Each row was made from one walk, in order. Every step used is in the known rows, and no mark comes twice. Write each row's walk.
Known rows:
R/T/G/V: [-1.51  1.54 -5.01 -1.93  3.03 -2.25 -5.45  1.45  2.14 -2.18 -0.87  3.67
 -2.23  0.14 -1.04 -4.42 -1.04  2.93  3.21 -2.96 -2.10 -1.20  1.91  2.87
  6.38  3.53  1.29 -1.12  2.54  1.32]
A/S/R/E/K: [ 4.46  1.34 -1.47 -2.56 -0.64  1.71  0.30  1.10 -1.83  2.04  2.26 -0.66
 -2.18  0.04 -0.59 -1.24  0.61  1.70  4.81 -1.10  2.34  2.42  1.37  3.40
  4.99  1.29 -3.76 -2.83 -0.47 -1.58]
G/V/R/T: [ 0.70  0.27 -2.60 -1.18  0.72  0.05 -4.33  2.61  2.07 -1.07 -0.34  3.71
 -3.17  0.01  0.58 -3.18  0.48  3.46  1.67 -0.77 -0.38  1.20  0.95  0.98
  6.59  4.56  0.86 -1.14  3.17 -1.60]
K/A/E/R: [ 3.24  0.17  2.29 -0.88  0.73  3.11  1.37  3.77  0.61 -0.86 -0.62 -1.33
  0.84  0.87 -0.52 -0.93 -2.15 -1.81  0.84  2.18  1.84  1.07 -0.12  3.26
  2.34  1.38  2.31 -1.58 -1.09  0.43]
R/K/A: [ 1.57  4.67  0.36  0.34  0.23  0.29 -1.94  1.35  0.00 -0.29  1.17  0.68
 -0.41 -1.97  1.11 -2.39  0.92  0.77  1.77  1.19  1.94  2.23  0.25  1.96
  4.83  1.27  0.98 -1.56  1.91  1.62]
S/K: [ 0.19  1.21 -3.10 -2.11  0.96 -1.76 -3.00  1.43  0.76  0.28  1.84  0.96
 -2.36 -0.48 -1.03 -2.18 -0.51  3.26  3.78 -3.26  0.27  2.03 -1.02  0.42
  7.19  4.97 -0.09 -1.64 -2.49 -2.53]
G/R/T: [ 0.75  2.00 -4.41 -0.95  0.63 -3.60 -2.99  0.37  1.91 -0.99 -0.45 -0.02
 -0.34 -1.38 -0.21 -3.56  1.74  2.95  3.19 -0.24  0.59  0.33  1.53  2.29
  6.88  4.57  1.13 -1.27  4.47 -3.34]
E/K: [ 1.69  3.37 -0.58 -2.18  2.23 -0.52  0.29  1.68  1.26  0.84  1.23  0.28
 -2.85 -1.32  0.62 -0.23 -0.10 -0.04  4.07  0.37  2.85  1.92 -0.79  3.18
  5.02  2.21 -1.58 -2.28  0.11  0.31]
T/V/R/A/E/S/K: [ 2.71 -1.94  0.18 -5.14  0.03 -0.43  0.24  2.47  0.38 -1.09  0.56  1.15
 -3.25 -0.29 -1.02 -2.28 -2.57  1.44  2.83 -3.36 -0.69  2.47  0.64 -0.30
  3.44  3.77 -2.23 -1.42 -3.16 -2.93]
T/G/V/R/K: [ 1.45  2.16 -1.18 -0.26  0.83  0.65 -3.21  2.36  1.96 -0.98  1.06  2.20
 -3.82  0.82  0.62 -1.47  1.61  2.12  1.30 -1.34 -2.04  2.07 -0.19 -0.11
  7.38  1.48 -0.99 -2.58 -0.35  1.48]
T/G/V/R/E/S: [ 1.88 -0.41 -2.17 -4.33  0.97 -0.10 -2.15  1.11  0.74 -2.06 -1.12  1.96
 -3.56 -1.01  0.32 -2.78 -1.87  0.78  5.52 -2.62 -2.16  0.82  0.37 -0.71
  4.12  3.95 -3.29 -0.99 -0.09  1.87]
A/E/R/T/G: [ 2.12 -0.25 -2.80 -1.26  2.05  0.55 -1.57  1.53 -0.88 -0.33  1.26  0.76
  1.77  1.69 -1.23 -2.49 -2.69  0.42  4.19 -0.65 -0.38  0.23  2.06  4.96
  4.95  1.78 -0.36 -1.01  0.64 -0.87]
S/R: [ 0.29  1.62 -2.89 -4.27 -0.43 -1.03 -4.21  1.55  1.88  0.85  0.95 -0.54
 -1.99  0.59 -2.48 -0.47 -1.52  4.87  1.29 -2.66  0.74 -1.10  0.94  0.17
  6.30  2.00 -0.38 -1.50 -2.01 -2.13]
A/S/R/T/G/V: [-0.13  0.25 -5.21 -2.41  1.58 -1.04 -5.24  1.64  2.45 -1.86  0.51  2.87
 -2.19  1.11 -2.48 -4.05 -1.16  4.36  2.85 -3.92 -2.85 -2.03  2.98  3.18
  6.78  2.56  1.02 -1.08  0.71 -0.32]
A/S/K: [ 1.62 -0.20 -2.43 -1.32  0.26  0.20 -1.22  1.72  1.17  0.24  3.40  0.23
 -2.41  0.83 -1.93 -2.33 -0.69  3.05  4.03 -4.16 -0.28  1.85 -0.59  1.77
  7.60  4.20  0.05 -0.65 -3.90 -3.05]
T/V/R/K: [ 2.49  3.78 -0.04 -1.37  0.06  0.44 -2.26  3.12  0.22  0.75  1.02  0.27
 -3.86  0.78  0.66 -1.31  1.56  2.76  1.00 -1.08 -0.28  2.18  0.62 -0.96
  6.69  2.00 -2.53 -1.62 -1.16  0.12]
T/G/R/K/A: [ 1.51  3.65 -1.84 -0.47  0.99 -1.90 -2.44  0.36  0.60 -1.90  0.93  0.13
 -0.22 -2.45 -0.02 -2.60  3.12 -0.27  1.90  1.32 -0.01  0.78  1.95  1.54
  6.02  0.76  1.24 -2.56  2.23  1.24]
E/S/K/A: [ 0.79  1.05 -0.89 -2.80  0.52 -1.09 -1.83  1.30  0.67 -0.98  1.55  1.75
 -1.63 -3.73 -0.05 -2.73 -0.82  0.22  4.47 -0.90  0.93  1.70  0.18  0.41
  3.97  4.58  0.74 -1.36 -0.51 -0.90]
S/R/A/E: [ 1.94 -0.41  0.33 -4.33 -1.05  1.17 -0.20  1.81 -0.06 -1.23 -0.85 -0.29
 -0.14  2.38 -3.00 -1.03 -3.77  2.70 -1.94 -1.63  1.65  1.22  0.86  3.47
  3.10 -1.17  0.85 -1.25 -0.59 -1.16]
K/E/S/R/A: [ 2.77 -0.11 -1.10 -6.41 -1.39 -0.93 -2.76 -1.38  0.51 -0.38 -0.34 -0.88
 -2.12 -1.83  0.74 -1.73 -3.31  0.28  0.49 -2.84 -0.28 -0.59  1.51  1.19
  0.84  0.34 -2.09 -1.93  1.86 -0.58]
G/R: [ 0.01  2.46 -3.43 -2.71  1.19 -4.12 -2.32  0.62  3.55 -2.20 -1.62 -1.60
 -2.22 -1.18 -1.16 -1.79  2.09  1.44  1.76 -0.67 -0.13 -1.17 -0.06  0.17
  7.22  3.32  1.63 -1.57  0.74 -0.95]
K/E/S/R/T/G/V: [ 0.00  0.48 -4.28 -3.53  1.57 -2.42 -5.41  0.85  1.32 -0.83 -0.88  2.59
 -3.00 -1.06 -0.25 -3.99 -1.90  2.60  3.56 -3.45 -3.23 -1.77  3.46  1.37
  3.64  3.50  0.47 -1.94  2.51  0.46]
E/K/A/S/R/T/G/V: [ 0.95  0.39 -3.70 -2.12  1.68 -0.20 -3.87  1.70  1.68 -1.65  1.40  3.61
 -2.54 -0.82 -1.66 -3.74  0.18  2.11  3.40 -1.47 -1.61 -1.14  4.00  4.17
  5.53  1.82  0.87 -2.39  1.95  0.19]
A/S/K/E/R/T: [ 4.93 -0.81 -1.38  0.72 -0.43  1.70 -1.71  1.33 -1.54  2.42  2.36 -1.01
 -0.14 -0.30  2.15 -3.29 -0.53 -0.11  4.19 -1.14 -0.22  1.69  1.80  3.65
  3.54  4.67  0.02 -2.01  2.08 -3.94]
A/S/R: [ 1.45  0.30 -2.16 -3.22 -1.20  0.70 -2.29  1.83  2.27  0.55  2.44 -1.36
 -1.94  1.66 -3.20 -0.71 -1.80  4.78  1.61 -3.51  0.14 -1.35  1.13  1.59
  6.72  1.24 -0.20 -0.50 -3.43 -2.60]

Which walk is each row?
[ 2.24  3.03  0.19 -1.42 -1.31  0.05 -2.07  1.15  0.56  0.17  1.84 -0.12
 -0.49 -2.47  0.56 -1.74 -0.13  1.74  2.43  0.35  1.16  1.25  1.45  0.70
  3.73  1.25 -1.01 -2.24  0.74  0.00] => E/S/R/K/A
[ 3.69  2.59  0.00 -3.52  0.68  1.22 -0.59  2.15 -3.24  0.03  0.31  2.37
 -3.36 -2.70  0.77 -2.47  2.38 -1.48  3.01  2.11  2.61  2.63  2.78  1.24
  3.41  1.76 -1.19 -2.18  1.71  0.98] => T/V/R/E/K/A
[ 3.17  1.74 -2.74 -2.87  0.89 -1.25 -3.43  2.41 -2.49  2.60  0.26 -0.28
 -2.04 -0.67  1.49 -4.50  0.00  1.25  3.56 -2.17 -0.72  0.11  4.16  1.21
  2.88  5.39 -1.22 -1.48  1.29 -3.12] => S/K/E/R/T/V
[ 3.31  3.40 -0.17 -0.99 -1.66 -0.04 -3.04  0.73 -2.29  3.57  0.92 -1.83
 -2.32 -0.45  1.79 -1.15  0.36  2.20  0.75 -1.88 -0.03  1.51  1.60  0.14
  3.22  1.22 -0.09 -2.65  0.89 -0.19] => S/R/K/E
[ 4.52 -1.34 -0.11 -2.81 -1.17  1.43 -1.43  0.41 -2.41  1.11  1.70  0.40
 -4.21 -0.48  0.93 -1.99  0.10 -0.97  0.84 -3.30 -1.02  2.35  1.08  0.58
  3.51  2.44  0.85 -1.78 -0.76 -1.80] => V/R/A/S/K/E
[ 1.89 -1.24 -2.42 -3.20 -0.10 -0.72 -2.56  1.59  0.71 -0.89  0.59  2.22
 -4.42 -1.72  0.36 -3.47 -0.46  2.54  5.58 -3.65 -1.68  2.88 -0.45 -1.59
  5.11  6.69 -2.56 -2.52 -1.69 -2.08] => G/V/R/E/S/K
[ 0.41  3.59 -4.58 -3.94  1.77 -4.47 -3.56  1.87  0.39 -0.07 -1.53 -0.16
 -2.21 -0.93 -0.77 -4.80  1.69  3.64  2.60 -1.74 -0.22 -1.41  4.09  0.96
  5.75  4.32 -0.35 -0.10  2.69 -2.55] => G/R/T/V
[ 2.98  3.12  1.37 -1.53 -0.15 -1.06 -0.19  0.41 -0.21  1.69  0.04 -1.87
 -2.26 -2.42  3.26 -1.74 -2.22 -0.34  4.40 -1.49 -0.25  1.66 -0.39  0.14
  1.48  3.00 -1.95 -1.16  1.07  1.46] => R/K/E/S
[ 1.10  0.50  1.14 -1.33  0.15  1.26  0.60  3.55 -1.37 -0.81  0.49  1.58
 -0.31  0.41 -2.55 -2.01 -1.57  1.65  0.87  0.16  2.37  3.18  0.47  2.33
  4.37  1.75  3.58 -1.15 -1.76 -1.25] => S/K/A/E
[ 3.51 -0.77 -0.32  0.67  0.03  1.98 -0.56  2.80 -1.05  0.48  1.24  0.65
  1.82  0.00  0.15 -3.23 -1.06  0.81  3.07  1.32  1.58  2.91  1.65  4.26
  3.65  4.01  1.40 -2.21  2.00 -3.70] => S/K/A/E/R/T
[ 2.35  3.19 -0.45 -1.56 -1.58 -0.51 -2.05  1.18  2.10  1.35  2.15 -1.86
 -1.05 -0.54  0.45 -0.85 -1.39  4.27  3.48 -2.02  0.06  1.15  0.07  0.28
  4.99  1.87 -3.61 -2.51 -1.08 -1.31] => E/S/R/K
[ 1.79 -0.45 -1.28 -2.98 -0.17  0.23 -2.88  1.85 -0.10 -1.77  0.35  3.41
 -3.64 -3.51  0.31 -3.73  0.82  0.45  3.78 -0.74 -0.65  2.74  0.99 -1.16
  4.01  5.00  0.24 -2.25  0.29 -0.37] => G/V/R/E/S/K/A
[ 0.29  3.76 -3.70 -3.71  1.69 -2.60 -3.66  2.47 -0.74  0.94 -0.45  0.96
 -1.95 -0.03 -0.33 -4.58 -0.74  3.85  3.04 -2.28  0.57 -0.51  3.26  1.82
  5.02  4.01 -1.16  0.73  1.87 -1.36] => R/T/V
[ 3.87 -0.05 -1.77  0.25 -0.12  0.54 -2.87  1.02 -1.80  2.57  1.22 -0.40
 -0.14 -1.15  2.77 -3.28 -0.39  0.08  4.17 -0.73  0.16  1.87  1.78  2.75
  3.32  5.25  0.09 -2.57  3.00 -3.64] => S/K/E/R/T
[ 1.52  0.02 -3.42 -3.25  0.67  1.20 -4.06  1.63 -1.30 -1.75 -1.27  3.35
 -4.05  0.86 -0.77 -3.34  1.01  1.89  2.71 -2.29 -1.57  1.67  1.09 -0.28
  6.45  2.92 -1.16 -1.57  0.75  1.64] => T/G/V/R/E
[ 1.70 -0.32 -0.94 -3.89  0.89 -1.06  0.59  0.39  0.63 -3.40 -1.81 -0.39
  0.13  1.56 -2.88 -1.89 -1.51 -0.09 -0.89 -0.91  0.11  0.50  1.21  3.77
  4.04 -1.23  1.66 -1.14  0.95  0.13] => T/G/R/A/E
[ 2.33  2.03  2.09 -0.56 -1.07  2.10  0.43  3.49 -1.21 -0.03  0.64 -0.16
  0.56  1.21 -2.17 -1.09 -1.17  2.67 -0.44  1.10  2.46  2.61  1.42  2.54
  3.94 -0.66  2.26 -1.52 -0.69 -0.39] => S/R/K/A/E
[-0.03  1.65 -5.09 -2.24  2.54 -1.75 -4.04  0.29 -0.45 -0.41  1.56  2.13
  0.39  0.48 -1.46 -2.99 -1.77  2.13  4.99 -2.12 -0.42  0.11  2.00  3.98
  6.88  2.34 -0.70 -0.21  1.61 -0.38] => R/T/G
[ 4.41 -0.66 -0.07 -2.19 -0.23  2.71  0.47  0.42  2.38 -1.82  1.50 -1.86
 -0.75  1.18 -0.15 -2.04 -2.54 -1.62  1.19 -1.89 -0.10 -0.20 -0.24  4.73
  3.92  0.02 -0.87 -0.42 -0.20  0.06] => E/R/A/S
[ 1.42 -0.09  0.43 -4.81 -1.17  0.08 -0.60  2.49  1.57 -0.28  0.26 -0.57
 -0.88 -0.51 -2.57 -0.46 -3.78  3.28  2.00 -1.08  1.05 -0.25  1.36  0.49
  2.68  1.45 -0.07 -1.26 -2.26 -1.78] => K/A/E/S/R
[ 3.04  0.66  3.81 -1.70 -0.42  1.73  2.44  3.13  1.10 -1.65  0.02  0.34
 -1.10 -0.57 -0.04 -0.67 -2.64  0.14  2.63  1.03  1.01  2.94 -0.43  0.78
  2.24  1.52 -0.29 -0.77 -1.02  0.64] => V/R/K/A/E/S
[ 3.88 -0.26 -0.80 -2.29 -0.79  0.34 -1.60 -0.20 -2.50  1.28  1.53 -0.35
 -3.03 -0.60  0.84 -2.73 -0.64 -0.54  1.51 -3.84 -0.70  1.72  1.02  1.89
  3.02  2.33  1.01 -1.43 -0.04 -1.42] => R/A/S/K/E
[ 1.11 -0.10 -0.02 -4.99 -0.95 -0.35 -0.50  2.45  2.23  0.04  0.13 -1.11
 -1.12  0.68 -2.68 -0.14 -4.33  4.31  2.36 -2.20  0.59 -0.39  0.69  0.46
  3.35  1.88 -1.05 -1.14 -3.19 -2.12] => A/E/S/R
[ 2.64  0.09 -0.72 -3.94 -0.22  0.52 -0.60  1.23  0.26 -0.60 -0.55  0.34
 -2.85 -1.33  0.66 -1.98 -1.94  1.01  5.13 -1.77 -0.02  2.27 -0.78 -0.99
  3.95  4.12 -3.65 -0.44 -0.19  0.45] => V/R/E/S
[ 4.16  1.67 -0.38 -2.33  0.61  1.78  0.20  1.83 -1.94  0.94  0.84  1.25
 -3.59 -0.73  1.09 -0.79  1.74 -0.33  4.12  0.76  2.54  4.06  0.03  1.74
  5.25  2.19 -3.52 -2.92  0.64 -0.06] => V/R/E/K
[ 1.84 -0.07 -1.13 -2.49 -1.43 -0.07 -1.52  1.77  0.01  0.39  1.16  0.75
  0.84 -0.84 -1.30 -2.56 -2.83  4.08  3.21 -0.06  1.63  0.84  2.95  2.80
  3.17  2.86  0.00 -0.98  2.13 -3.69] => K/A/E/S/R/T
[ 3.25  2.46 -0.72 -2.82 -0.34  1.12 -1.13  1.05 -2.74  0.57  1.10  1.43
 -1.44 -2.73  0.18 -2.18  1.23 -0.17  3.41  1.49  3.26  2.37  2.34  2.68
  3.45  1.25 -0.99 -3.04  2.20  0.12] => S/R/E/K/A
[ 1.38 -0.32 -1.18 -4.53  0.51  0.36 -3.56  0.78  3.03 -3.56 -1.64  2.82
 -4.77 -0.22  0.29 -2.26 -0.58 -0.04 -1.77 -1.73 -0.96  0.76 -0.09  0.85
  4.50  0.81  0.09 -1.85  2.34  1.36] => G/V/R/A
[ 0.58  0.46 -2.12 -3.13  0.74 -2.20 -1.68  1.13  2.09 -0.10  1.84  0.47
 -2.47 -1.93 -0.11 -2.23 -2.08  2.40  6.00 -3.57 -0.28  1.77 -1.32 -0.16
  5.38  6.11 -1.98 -1.44 -2.74 -2.59] => E/S/K
[ 1.85  0.32  1.23 -2.99  0.04  1.13  0.90  1.62 -0.18 -2.03 -1.50  0.05
 -0.09  1.85 -1.87 -1.68 -3.89  0.93 -1.19 -0.99  2.18  2.01 -0.53  4.22
  3.03 -0.85  1.46 -0.16  0.55  0.52] => R/A/E
[ 3.31 -1.51 -1.89 -4.10 -0.23  0.87 -1.49  1.34  0.39 -0.99  2.74  1.34
 -3.98  0.67 -1.63 -2.88 -0.14  1.56  1.76 -4.45 -1.39  1.50  1.31  0.98
  6.25  2.81 -1.62 -0.98 -2.99 -3.16] => T/V/R/A/S/K
[ 3.83 -0.08 -0.46 -1.74  0.88  3.18  0.08  2.03 -0.50 -1.89  1.92  2.71
 -3.35 -0.31 -1.05 -2.46  1.53 -1.55  3.33 -0.12 -0.02  1.29  2.49  3.43
  5.44  0.46  0.20 -1.64 -0.09  1.62] => T/G/V/R/E/K/A/S
[ 2.50 -1.24 -2.12 -3.44 -0.56 -0.31 -1.71  1.08 -0.47  0.16  1.55  1.25
 -3.24 -1.44  0.21 -2.62 -0.85  2.08  6.02 -3.27 -0.69  3.50 -0.70 -1.39
  5.41  6.01 -3.49 -1.95 -2.29 -2.81] => V/R/E/S/K
[ 0.82  0.78 -3.70 -1.50  2.57 -0.91 -5.08  1.28  0.72 -0.84 -1.17  2.33
 -2.25 -0.47  0.79 -4.18 -0.90  0.19  3.00 -2.24 -2.74 -1.22  2.58  2.77
  3.80  3.53  1.64 -2.13  3.13  1.49] => K/E/R/T/G/V
[ 1.18 -0.01 -4.60 -2.67  0.68 -0.16 -4.04  0.36 -0.73 -0.18  3.04  2.05
  0.76  0.46 -2.83 -2.83 -1.07  2.66  3.91 -2.05 -0.64 -1.20  4.25  4.18
  6.62  0.88  0.00 -0.70  0.67 -1.83] => K/A/S/R/T/G
[ 3.52  3.32  0.37  1.48  0.22  1.34 -1.04  1.81  1.53  1.29  1.79 -2.53
 -0.12  0.38  2.18 -1.22  0.05  0.30  2.81  0.24  0.41  2.02 -1.42  2.01
  5.01  2.28 -2.00 -2.87 -0.09  0.29] => E/R/K
[ 1.53  0.41 -2.09 -1.31  0.11  0.45 -3.25  2.04  0.61 -0.08  1.05  2.61
 -1.91  0.09  0.47 -2.09  0.03  2.87  2.25 -0.24  1.05  2.11  0.81  1.40
  6.87  3.79 -0.29 -0.68  2.35 -2.59] => V/R/T
[ 2.46 -1.05 -2.78 -1.05  1.69  0.68 -1.99  1.48 -1.85 -0.38  2.36  1.92
  1.98  0.47 -1.42 -3.06 -1.42 -0.12  4.51 -0.23 -0.40  1.43  2.93  4.67
  4.85  2.42  0.38 -1.92  0.57 -1.98] => S/K/A/E/R/T/G
[ 2.98  0.67 -0.75 -3.10 -1.04  1.65 -0.94  1.89  1.18  0.37  3.04 -0.17
 -1.92 -0.44 -2.47 -0.44 -0.27  2.30  1.95 -0.89  1.44 -0.65  2.43  2.67
  5.39  0.36 -0.07 -2.01 -2.24 -2.05] => E/K/A/S/R
